Each row was made from one small tree. The marks that hang from a mark follow it in brackets, in alphabetical order. Every link used is in the known rows. Write each row's tree.
In the rows, 128 means zero.
Known rows
H{F L{Q}}: [141 174 143 155  69 101 104 165 129 123 117 158  91 178 129 137 155 113]
G{F L{Q}}: [122 159 134 154  89 126 104 151 101 140  86 122 119 169 129 107 154  79]
L{H}: [127 159 135 165  92 132 113 168 130 115 100 137 111 181 153 124 146 108]
H{W{G{F L}}}: [147 164 149 137  64 124 103 149 111 129 100 139 118 185 147 115 160 128]
G{L{H{W}}}: [135 159 143 164  81 129 113 172 118 122  78 126 124 180 152 124 156 106]
G{F L{H Q}}: [120 156 135 171  86 132  98 161  95 132  86 119 121 183 137 100 151  74]
H{F L W{G Q}}: [172 187 169 142  37  98  94 154 118 108 127 150  94 200 131 127 169 138]
W{G{L} Q{F}}: [166 191 163 136  96 118 112 146 118 100 105 117 101 183 127 119 152 124]
Q{F L W}: [144 136 177 151  88  91 118 139 156 107  93 168  72 191 143 121 126 121]
H{F L W{G}}: [164 174 150 138  37  98  99 155 123 116 124 161  95 198 140 133 168 145]
Q{F W}: [140 147 173 146  83 111 123 141 143 107 103 156  85 173 148 134 134 126]
G{F L}: [126 153 122 141  83 124 115 138 105 136  85 117 113 171 132 109 160  81]
H{F W{G{L} Q}}: [170 189 180 138  43 116 103 155 110 116 117 136 100 183 134 127 170 136]
Q{F L{H}}: [143 148 148 160  87  98 120 154 136 106 107 155  80 206 136 116 135 105]
G{F L{H Q{W}}}: [120 148 149 175  85 131  94 159 103 129  80 124 119 182 145  99 146  78]
H{F}: [143 170 141 135  68 116 123 152 129 126 118 148  88 162 134 141 159 118]
L{H Q{W{G}}}: [129 160 171 184 103 136  87 181 134 110  93 151 115 183 161 116 128 125]

Which tree is each row?
[152 167 143 143  64 106  98 157 130 116 105 155 113 196 149 126 158 143] -> H{L W{G}}
[143 169 175 180  74 129  94 182 111 111 117 154 112 200 150 117 137 125] -> L{H{W{G}} Q{F}}
[141 164 122 141  93 129 102 146 110 117  94 122 114 188 144 105 153 111] -> W{G{F L{H}}}
[134 158 154 162  89 103 104 161 139 115 101 160 100 182 140 130 139 117] -> H{L{Q{F W}}}
[136 158 179 182  94 128  94 174 127 103 105 154 103 191 155 118 126 124] -> L{H Q{F W{G}}}
[164 191 165 132  94 118 112 141 124  99 122 130  94 183 128 120 147 131] -> W{G Q{F}}
[133 169 148 173  88 128 106 180 115 123  85 129 116 174 142 126 153  98] -> G{L{H{F} Q}}
[131 171 159 181  81 130  99 185 119 121 113 148 106 179 143 125 143 106] -> L{H{F} Q}
[144 156 162 150  91 122 104 153 143 108  84 142 101 174 160 125 143 135] -> Q{W{G{L{H{F}}}}}
[152 173 171 146  90 102 119 145 134 108 110 138  85 186 121 117 143 105] -> W{Q{F L}}
[124 155 146 174  71 132  94 164  90 135  87 123 126 189 140  99 154  79] -> G{F L{H{W} Q}}
[143 164 163 162  59 104 100 169 122 123 112 164 110 194 140 129 151 124] -> H{L{Q{F}} W}
[139 153 142 160  85 105 112 162 142 117  98 153  87 194 140 117 144 106] -> Q{L{H{F}}}
[142 133 178 168  85  96 111 150 151  98  92 164  75 204 151 115 124 115] -> Q{F L{H} W}
